Each row was made from one small tree. Brackets hold a mark, then the marks that hang from it, in alphabetical order. Every link used is in the known rows. Write each row's tree.
Known rows:
(kuvav (falim (sulo (mafe (fazo felop))) teru)): [ 1.160 -1.193 -0.093 -0.957 -0.634 -0.577 -0.536 -0.408 -0.040 -0.057
  0.193 -1.732  0.392  1.025  0.765  0.322 -0.383 -0.148]
(fazo (felop (kuvav (falim sulo teru))) mafe): [-1.461 -0.505 -2.615  1.536  0.194  0.996 -0.637  0.809  1.496 -1.089
  0.393 -0.829 -1.431  0.352 -0.943 -0.566 -2.111 -1.883]
(vazin teru): [ 1.709  0.469  0.242  0.347  0.382  1.198  0.719 -1.027  1.934  0.866
  1.182  3.649 -3.640 -2.067  0.364 -0.567  2.343  1.515]
(mafe (fazo (felop (kuvav (falim teru))))): [ 1.463 -0.446  1.016  0.089 -0.319  1.530 -1.976  0.195 -0.867 -0.573
  0.410  0.263 -0.702  0.597  0.223 -0.803 -0.898 -0.659]
(domubo (falim kuvav (sulo (mafe (fazo felop))) teru)): [-3.302  1.532 -0.502  2.691  0.099 -2.761  1.478 -0.331 -1.019 -0.305
  0.665 -3.246  1.140 -0.529  0.880  1.201  1.838 -0.464]
(falim teru): [ 2.936 -0.582 -0.868 -1.673  0.829  0.705 -1.261 -0.660  1.413  0.261
  0.714  1.953 -1.152 -1.605  0.179 -0.160  0.893  1.376]
(felop (kuvav (falim (sulo (mafe fazo)) teru))): [ 0.517 -1.031 -0.901 -7.241 -0.707 -0.644 -2.287 -0.182  0.084  0.075
 -0.925  0.045  0.541  0.960 -1.104 -0.389 -0.493  0.193]
(kuvav (falim (sulo mafe) teru)): [ 1.580 -1.211 -3.318 -6.557 -0.039 -0.848 -0.225 -0.684  2.782  0.459
 -0.515  0.127 -0.836  0.281  0.096  0.018 -0.455  1.093]
(kuvav (falim teru)): [ 3.233 -0.677 -1.213 -5.478  0.290  0.767 -0.664 -0.868  2.316  0.132
  0.532  1.915 -1.586  0.021  0.352 -0.462 -0.259  1.536]
(domubo (falim (sulo kuvav mafe) teru)): [ 0.487  0.122 -0.306 -0.983  1.097 -3.007  1.428  0.122  1.219 -0.179
 -1.070 -0.747 -1.385 -0.772  0.059  0.368  1.127  0.936]
(mafe (fazo (felop (kuvav (falim sulo teru))))): [-0.188 -0.199 -0.005 -0.224 -0.178  0.452 -1.579 -0.010 -0.231 -1.316
  0.271 -1.308  0.501  0.516  0.130 -0.291 -0.578 -0.951]
(kuvav (falim (sulo mafe))): [ 0.245  0.330 -2.231 -4.617 -0.217 -0.188  1.871 -0.524  1.798  0.809
 -0.308  0.846  0.948  0.510  0.204  0.286 -0.285  1.186]
(falim kuvav (sulo (mafe (fazo felop)))): [-4.620  1.087  0.132  4.931 -0.389 -0.509  1.142 -0.332 -1.469  0.375
  0.191 -1.682  2.425 -0.509  0.706  1.254  1.088 -0.550]
(fazo (felop (kuvav (falim teru))) mafe): [ 0.154 -0.793 -1.479  1.917  0.038  1.996 -1.064  0.995  0.985 -0.296
  0.600  0.779 -2.670  0.468 -0.932 -1.085 -2.363 -1.617]
(fazo felop mafe): [-0.039  0.635  0.908  7.708  0.464  2.187  1.515  0.507 -0.761  0.341
  1.786  1.319 -0.475 -0.930 -0.161  0.076 -0.403 -0.850]
(mafe (fazo (felop (kuvav (falim sulo))))): [-1.480  1.398  1.190  1.584 -0.257  1.132  0.532  0.168 -1.400 -0.994
  0.540 -0.545  2.368  0.575  0.241 -0.010 -0.396 -0.818]
(felop (kuvav falim)): [ 0.561  1.060 -1.081 -3.359  0.094  1.946  0.390  0.084  1.013  0.297
  0.006  2.939  0.130  0.053 -0.445 -0.775 -0.768  0.661]

Write each row's tree:
[-1.926  0.579  0.510  4.683 -0.249  0.613 -0.167  0.644 -2.160  0.238
 -0.165 -0.758  2.202 -0.516 -0.167  0.273  0.296 -1.127]	(falim (sulo (mafe (fazo (felop kuvav)))))
[-0.152  1.097  2.624  5.684  0.132  2.173 -0.521  0.490 -2.771 -0.092
  0.863  1.017  1.557 -0.874  0.083 -0.248  0.338 -0.713]	(mafe (fazo (felop kuvav)))
[-0.647 -1.013 -0.695  2.718 -0.069 -0.104 -2.346  0.544 -1.193 -0.101
 -0.395 -1.514  0.477 -0.668 -0.289 -0.016  0.031 -1.156]	(falim (sulo (mafe (fazo (felop kuvav)))) teru)
[-3.701  3.124  0.923 -1.427 -0.078 -2.758  3.088 -0.730 -1.635  0.324
  0.488 -0.827  3.133 -0.376 -0.085  1.396  2.637  0.832]	(domubo (falim kuvav (sulo (mafe fazo))))
[-1.137  0.813 -0.354  3.898 -0.178  2.706  1.098  1.150 -0.114  0.041
  0.770  1.526 -0.947  0.585 -0.851 -0.811 -2.058 -1.463]	(fazo (felop (kuvav falim)) mafe)
[-0.914 -0.392  0.343  1.383  0.598 -0.733  1.103  0.193  0.820  0.485
 -1.586  0.799 -0.054 -0.803 -0.139  0.451  0.506  0.849]	(falim (sulo kuvav mafe))
[ 0.889  0.204  3.151 -1.367  0.454 -3.284  0.632 -0.129 -1.343 -0.370
 -0.744 -1.086  0.057 -0.092 -0.282  0.590  1.791  0.935]	(domubo (falim (sulo kuvav (mafe fazo)) teru))
[ 0.604  0.433  1.307 -5.010 -0.804 -0.513  1.103 -0.801 -0.663  0.535
 -0.001  0.555  2.351  1.201 -0.170  0.550  0.355  1.149]	(kuvav (falim (sulo (mafe fazo))))
[-0.124  0.367  1.103  0.991 -0.785  0.094  1.646 -0.307 -1.202  0.250
  0.371 -1.003  2.026  1.195  0.869  0.600 -0.203 -0.100]	(kuvav (falim (sulo (mafe (fazo felop)))))
[ 0.176  0.235  2.955  4.686  0.507 -2.665  1.191  0.413 -1.738 -0.652
 -0.363 -2.654 -0.278 -0.084  0.729  0.619  1.119 -0.314]	(domubo (falim (sulo kuvav (mafe (fazo felop))) teru))
[-0.018 -1.111 -4.312 -6.605 -0.095 -0.317 -1.453  0.154  2.675  0.297
 -1.296  0.322 -0.900  0.342 -0.741 -0.622 -1.113  0.243]	(felop (kuvav (falim (sulo mafe) teru)))
[ 2.393 -1.344  0.880 -3.192  0.558  0.292 -0.747 -0.301  2.081 -0.270
 -0.990  1.764 -2.884  0.345  0.212 -0.608 -0.629  1.437]	(sulo (kuvav (falim teru)))
[ 1.281 -1.294  0.068 -0.698 -0.905  0.974 -2.165  0.548 -0.947  0.524
 -0.448  0.049 -0.882  1.036 -0.047 -0.808 -1.318 -0.705]	(sulo (mafe (fazo (felop (kuvav (falim teru))))))
[ 0.034 -1.876  2.385  4.889  0.175 -1.060 -1.276  0.306 -1.012 -0.321
 -1.114 -1.886 -0.776 -0.204  0.468  0.438  0.380 -0.406]	(falim (sulo kuvav (mafe (fazo felop))) teru)
